What can hang from each mark:
j_535: j_212 j_464 j_886
j_692: j_212 j_484 j_876
j_168: j_153 j_618
j_876: j_692
j_829: j_618 j_704
j_704: j_829
j_618: j_153 j_168 j_535
j_886: j_535 j_876
j_153: j_168 j_618
j_484: j_212
j_464: j_535
j_212: j_535

Every row comes from one small tree of marks. The marks that hang from a mark follow it in brackets, in the order of their numbers. Every link used is in the known rows. Which tree was each row made from?
Known rows:
j_168(j_618(j_153 j_535(j_212 j_886(j_876(j_692))))): 22,28,57,-15,-8,-11,19,-7,-29,38,-16,14,-18,23,-10,7,13,-13,-8,19,-17,-4,-9,-3,-11,-22,-23,-1
j_876(j_692(j_212(j_535(j_464)) j_484)): 12,-7,-21,-6,-17,-11,17,-11,-24,17,12,-34,-13,-18,-38,-17,26,17,28,-35,15,18,-11,16,34,-3,10,2
j_618(j_168 j_535(j_212 j_464 j_886)): 38,-17,13,23,2,-24,9,-19,-13,12,-20,-6,26,-24,33,5,-28,24,-32,-20,-20,-8,-1,10,27,-6,2,-20
j_692(j_484(j_212) j_876): -5,4,-35,-1,-21,-5,12,-40,13,14,15,-36,-2,-12,-32,22,20,-11,16,-60,59,14,17,34,-35,15,-8,18
j_484(j_212(j_535)): 17,13,-3,-6,29,-20,-9,-15,11,25,26,-26,29,-6,-9,5,54,0,-5,-35,-8,-6,-2,-29,-9,11,-1,19
j_153(j_168 j_618(j_535(j_464))): 2,8,3,20,0,15,14,-15,22,21,17,4,17,-33,-18,20,25,11,7,-31,-59,-9,-15,47,15,9,39,3
j_876(j_692(j_212(j_535(j_464)))): 16,-5,4,-11,-1,-11,18,-9,-19,23,13,-32,-5,-10,-19,-16,30,17,20,-27,0,4,-25,-4,38,-20,9,2
j_464(j_535(j_212 j_886(j_876(j_692(j_484))))): 32,13,10,-5,-28,-3,20,-28,2,27,-5,-4,2,-24,19,-5,23,10,-34,0,11,-24,8,-11,10,-31,-25,-12
j_464(j_535(j_212 j_886(j_876(j_692)))): 34,15,31,-8,-16,-3,22,-27,6,33,-3,-3,8,-16,35,-4,26,9,-41,6,-2,-36,-4,-26,14,-44,-25,-12
j_153(j_168 j_618(j_535(j_464 j_886(j_876(j_692))))): 13,15,18,7,-2,12,29,-15,11,35,6,10,11,-28,-6,24,21,34,-7,-24,-46,-29,-5,46,37,-15,34,7
j_484(j_212(j_535(j_464 j_886))): 26,-2,-9,2,24,-20,-3,-5,-4,11,15,-22,26,-21,15,5,5,20,-24,-23,8,-29,-4,-19,7,-13,-14,15
j_168(j_153 j_618(j_535(j_212 j_464 j_886))): 26,0,26,-7,-26,-8,31,9,-37,11,13,10,-42,-16,1,10,-17,-22,-18,27,-6,-21,-10,5,-20,-5,-69,-16
j_886(j_535(j_464) j_876(j_692)): 12,1,-6,-18,-9,28,65,-26,8,49,-15,-9,-6,-8,-17,1,65,22,-36,-7,-30,-31,-21,7,29,-25,-6,-5
j_704(j_829(j_618)): -17,6,3,20,26,-19,3,-18,-5,12,16,26,8,-57,-21,33,43,-16,1,-51,-9,-27,-38,-4,-5,-58,4,-38
j_829(j_618(j_153 j_168 j_535(j_464)) j_704): 4,5,10,21,27,-14,21,48,2,12,-40,16,19,16,5,28,30,-11,-27,-22,-80,4,-21,13,-34,-23,21,-18
j_886(j_535(j_212 j_464) j_876): 4,17,-17,-20,-13,11,46,-25,19,33,-23,-10,-11,-11,-3,3,24,13,-56,14,-22,-41,-20,-4,-7,-14,-18,-16
j_829(j_618(j_153 j_168 j_535) j_704): 0,21,17,16,35,-20,14,38,7,25,-34,12,29,22,3,29,56,-21,-15,-31,-84,17,-13,7,-43,-16,27,-10
j_464(j_535(j_886(j_876(j_692(j_484))))): 27,3,9,6,-25,16,31,-35,3,39,3,0,10,-21,13,2,48,6,-31,-17,2,-17,10,8,14,-27,-21,9
j_829(j_618(j_168)): -7,10,5,12,20,-19,0,5,-1,17,-13,12,1,-35,-8,22,49,-5,-6,-50,-27,-9,-13,21,-11,-18,21,-25
j_212(j_535): 11,15,3,-3,12,-5,5,-31,14,29,15,-21,35,-15,-6,1,52,-1,0,-29,-33,-8,-11,-1,9,1,5,11
j_704(j_829(j_618(j_153 j_168 j_535(j_464)))): 2,-15,33,36,41,-27,3,-12,-29,12,-9,37,21,-12,-20,36,27,-12,-24,-47,-42,5,-38,17,-11,-34,27,-38
j_168(j_153 j_618(j_535)): 13,6,32,-6,-19,9,34,-6,-20,36,31,9,-30,1,-30,16,56,-43,4,2,-31,8,-5,12,-34,23,-52,8
j_829(j_618(j_153(j_168) j_535(j_212 j_886))): -2,49,24,5,21,-41,-11,4,-13,6,-8,7,15,4,13,11,-6,-6,-13,-12,-38,-14,-17,11,-24,-25,28,-13
j_829(j_704): -6,3,-25,3,-2,6,27,5,39,23,-2,-26,21,-19,12,20,53,-14,11,-29,-37,-20,-11,-7,2,-31,-11,-6
j_168(j_153): -1,-7,0,-9,-4,3,28,-17,-2,18,30,-16,-11,-2,-9,22,66,-29,10,-29,-12,-6,-8,12,-5,-4,-34,-7
j_535(j_212 j_464 j_886(j_876(j_692(j_484)))): 16,-3,-17,-9,-31,-8,28,-11,-11,3,-21,-8,-22,-35,7,8,-22,32,-18,-7,33,-45,-3,9,42,-45,-24,-30
j_168(j_153(j_618(j_535(j_212 j_464 j_886(j_876))))): 18,9,17,-8,-2,11,35,2,-6,15,6,23,-15,-9,1,35,13,-7,-30,4,-26,-21,-7,17,-24,-12,-34,-5
j_212(j_535(j_886)): 18,16,4,0,16,-13,5,-31,3,29,10,-20,42,-23,19,1,25,9,-8,-27,-20,-20,-4,3,16,-17,-2,15
j_886(j_876(j_692(j_484(j_212)))): 6,6,-14,-13,-12,3,21,-18,7,32,8,-13,-13,-6,-35,20,73,10,3,-42,22,-7,12,-2,13,0,-6,8
j_212(j_535(j_464)): 15,-3,-4,3,2,3,15,-19,8,15,8,-16,24,-23,-4,0,25,10,-13,-19,-30,-21,-20,5,20,-8,-1,2
j_618(j_153 j_168 j_535(j_212 j_464)): 25,-17,31,15,13,-22,4,-15,-16,9,-27,-4,21,29,4,9,1,-1,-22,-17,-42,22,-15,14,4,9,18,-23

Which tree is each row?
14,-9,-14,5,-11,-15,10,-11,-6,-10,-10,-13,-1,-45,34,4,-44,15,-15,-6,17,-46,-20,-1,29,-52,-26,-32
j_535(j_212 j_464 j_886)
20,7,5,0,-28,6,26,-30,-8,41,7,-11,-8,-11,7,-6,36,6,-23,-16,23,1,7,9,-1,-22,-18,19
j_464(j_535(j_886(j_876(j_692(j_212 j_484)))))
9,5,-7,-7,-18,-7,21,-15,6,4,-19,-4,-12,-29,29,16,-33,21,-40,5,20,-58,-13,1,15,-45,-31,-20
j_535(j_212 j_464 j_886(j_876))
22,-2,-5,6,6,-6,13,-21,-3,14,3,-16,31,-31,21,0,-3,20,-21,-17,-16,-33,-14,10,27,-26,-9,6
j_212(j_535(j_464 j_886))
0,10,-33,-4,-33,-16,20,-39,-16,15,3,-46,-8,-15,-14,-2,-45,11,3,-35,62,15,4,61,-26,3,-4,29
j_692(j_212(j_535(j_464 j_886)) j_484 j_876)
7,33,20,1,-21,-26,1,-21,0,31,14,-15,-8,-28,1,1,-8,1,4,1,-19,-25,0,19,4,9,0,-6
j_153(j_168(j_618(j_535(j_212 j_886))))
7,13,40,6,-4,8,13,-14,-16,34,2,12,-5,19,-28,10,41,-39,10,-2,-39,21,-18,15,-30,6,-15,13
j_168(j_618(j_153 j_535))
24,9,26,-4,-15,5,28,-29,-3,47,8,-9,-2,-4,22,-5,40,5,-31,-8,9,-11,-5,-8,3,-35,-19,19
j_464(j_535(j_886(j_876(j_692(j_212)))))
26,5,12,-10,0,0,31,-20,-4,31,-4,-9,18,-16,10,5,18,34,-31,-11,-14,-43,-9,5,41,-32,-7,8
j_212(j_535(j_464 j_886(j_876(j_692))))
-9,25,-26,-11,-29,-15,14,-47,0,29,12,-51,-4,0,-38,-1,5,-7,21,-45,47,38,8,51,-42,28,9,34
j_692(j_212(j_535) j_484 j_876)
22,1,-15,-7,8,-16,2,-13,-8,22,21,-28,14,-17,-35,-3,66,12,25,-50,7,10,8,-11,29,6,7,4
j_876(j_692(j_484(j_212(j_535))))
-1,0,-39,1,-19,-10,7,-16,-12,11,11,-33,-11,-19,-32,-10,5,7,10,-28,20,20,-8,26,-6,18,2,15
j_692(j_212(j_535(j_464)) j_484)
-12,-6,12,25,35,-33,-4,-19,-10,20,3,23,11,-53,-19,38,48,-8,-6,-64,-17,-15,-28,11,0,-41,22,-47
j_704(j_829(j_618(j_168)))
16,9,-30,3,12,-23,-10,-19,-3,16,16,-26,25,-25,-9,5,28,8,1,-43,20,0,17,0,-6,12,-6,20
j_692(j_484(j_212(j_535(j_886))))
14,6,-32,-2,-3,-11,7,-14,1,17,5,-15,7,-17,-12,14,13,21,-31,-26,26,-21,16,6,-8,11,-16,22
j_692(j_484(j_212(j_535(j_464 j_886(j_876)))))
13,-2,-33,-16,-9,16,52,-16,1,41,-10,-15,-16,-8,-37,3,64,24,-32,-18,1,-17,-1,3,12,-1,-9,2
j_886(j_535(j_464) j_876(j_692(j_484(j_212))))
-6,30,-2,16,16,-20,21,42,7,6,-21,2,20,4,23,23,-2,-1,-23,-9,-68,-29,-21,20,-23,-42,19,-6
j_829(j_618(j_153(j_168) j_535(j_464 j_886)) j_704)
2,10,13,10,-30,2,17,-17,5,29,20,-9,-15,-25,-23,6,13,-1,2,-6,-34,-19,-11,36,9,20,3,1
j_153(j_168(j_618(j_535(j_464))))
32,-23,19,6,-4,-20,23,-8,-18,11,2,-9,-2,5,3,14,16,-2,-27,-15,-33,6,-2,10,3,25,-15,-29
j_618(j_168(j_153) j_535(j_212 j_464))
13,-11,11,6,3,26,36,1,-6,15,24,19,-6,-13,-21,29,49,-21,0,-20,-46,5,-16,27,-15,0,-22,0
j_168(j_153(j_618(j_535(j_464))))
-3,-4,23,30,32,-13,9,-12,-24,5,5,40,17,-17,-22,33,22,-20,-18,-34,-34,-7,-48,2,-17,-51,9,-28
j_704(j_829(j_618(j_153 j_535(j_464))))
5,17,-26,-8,-10,-15,6,-41,11,23,17,-41,16,-5,-34,13,25,-4,6,-53,41,16,19,27,-38,30,1,28
j_692(j_484(j_212(j_535)) j_876)
28,-27,12,28,1,3,21,-26,-1,26,-7,-3,27,-13,1,11,25,11,-21,-38,-42,11,-4,24,23,17,14,-3
j_618(j_168 j_535(j_464))
26,4,25,17,7,-6,21,-41,5,51,-13,2,36,0,19,24,35,16,-39,-35,-32,1,18,24,6,13,9,22
j_618(j_168 j_535(j_886(j_876)))
31,4,6,-13,18,-16,13,-4,-6,26,9,-17,14,-7,4,8,25,33,-31,-19,10,-37,0,-24,24,-20,-12,16
j_484(j_212(j_535(j_464 j_886(j_876(j_692)))))
-6,9,-33,-7,-37,-8,21,-38,-6,16,7,-47,-14,-7,-36,-1,-20,3,10,-37,51,25,-2,57,-32,20,3,25
j_692(j_212(j_535(j_464)) j_484 j_876)
20,-3,-9,-1,20,-13,-2,-6,5,12,20,-22,20,-12,-7,5,29,10,-17,-26,-4,-18,-10,-23,1,4,-7,11
j_484(j_212(j_535(j_464)))
34,1,20,18,12,-31,0,-30,-7,27,-14,-10,37,-17,31,6,0,13,-19,-30,-25,4,9,3,16,2,9,-11
j_618(j_168 j_535(j_212 j_886))
-15,45,4,8,21,-19,14,33,22,19,-9,-2,24,19,0,24,48,-20,-4,-19,-84,-6,-18,10,-39,-18,32,-1
j_829(j_618(j_153(j_168) j_535) j_704)
0,18,23,10,8,-9,6,-37,8,29,15,-20,34,35,-9,12,47,-13,7,-30,-55,18,-9,29,2,19,35,16
j_618(j_153(j_168) j_535)
19,3,-12,-14,-9,0,23,-11,2,26,6,-14,-5,-6,-36,11,54,25,-16,-27,11,-17,5,-3,19,5,-4,9
j_886(j_876(j_692(j_484(j_212(j_535(j_464))))))
20,-2,26,-9,-30,0,32,9,-27,12,18,9,-48,-8,-22,9,7,-31,-11,25,-18,-11,-15,1,-27,11,-62,-20
j_168(j_153 j_618(j_535(j_212 j_464)))
-10,21,27,27,38,-39,-4,-25,-20,18,14,22,30,-16,-5,33,20,-11,-10,-43,-33,-14,-30,18,-9,-44,31,-19
j_704(j_829(j_618(j_153(j_168) j_535(j_886))))
25,21,21,-3,-16,-2,15,-31,17,28,-3,-1,11,-17,41,2,13,-1,-55,11,-2,-38,-2,-20,-13,-33,-32,-4
j_464(j_535(j_212 j_886(j_876)))
33,-9,25,-1,-7,-20,32,-13,-18,23,-11,0,-5,10,24,25,-2,13,-57,-2,-18,-16,10,16,-2,13,-28,-14
j_618(j_168(j_153) j_535(j_212 j_464 j_886(j_876)))
16,11,25,13,24,-25,16,8,-28,23,1,22,7,-14,10,26,39,-10,-26,-36,-39,1,2,22,-27,-4,-5,-6
j_829(j_618(j_168(j_153) j_535(j_886)))
17,-10,25,-1,-28,17,42,3,-26,23,25,13,-40,-7,-27,16,31,-34,-7,10,-26,-4,-13,19,-24,15,-57,-1
j_168(j_153 j_618(j_535(j_464)))
13,-12,-23,0,-3,-8,8,-12,-8,16,18,-23,-3,-24,-33,5,63,4,35,-56,22,8,5,-5,32,-7,0,-6
j_876(j_692(j_484(j_212)))
4,29,19,8,33,-37,4,44,6,14,-42,9,22,20,9,23,32,-18,-18,-17,-76,10,-15,-10,-47,-19,24,-28
j_829(j_618(j_153 j_168 j_535(j_212)) j_704)
28,0,20,14,7,-24,1,-30,3,28,-8,-11,29,-8,7,6,27,3,-11,-32,-38,16,3,0,9,21,16,-14
j_618(j_168 j_535(j_212))
16,15,33,-14,-22,-7,24,0,-21,25,23,5,-38,-2,-24,10,33,-41,1,17,-22,1,-7,-5,-36,19,-56,-11
j_168(j_153 j_618(j_535(j_212)))
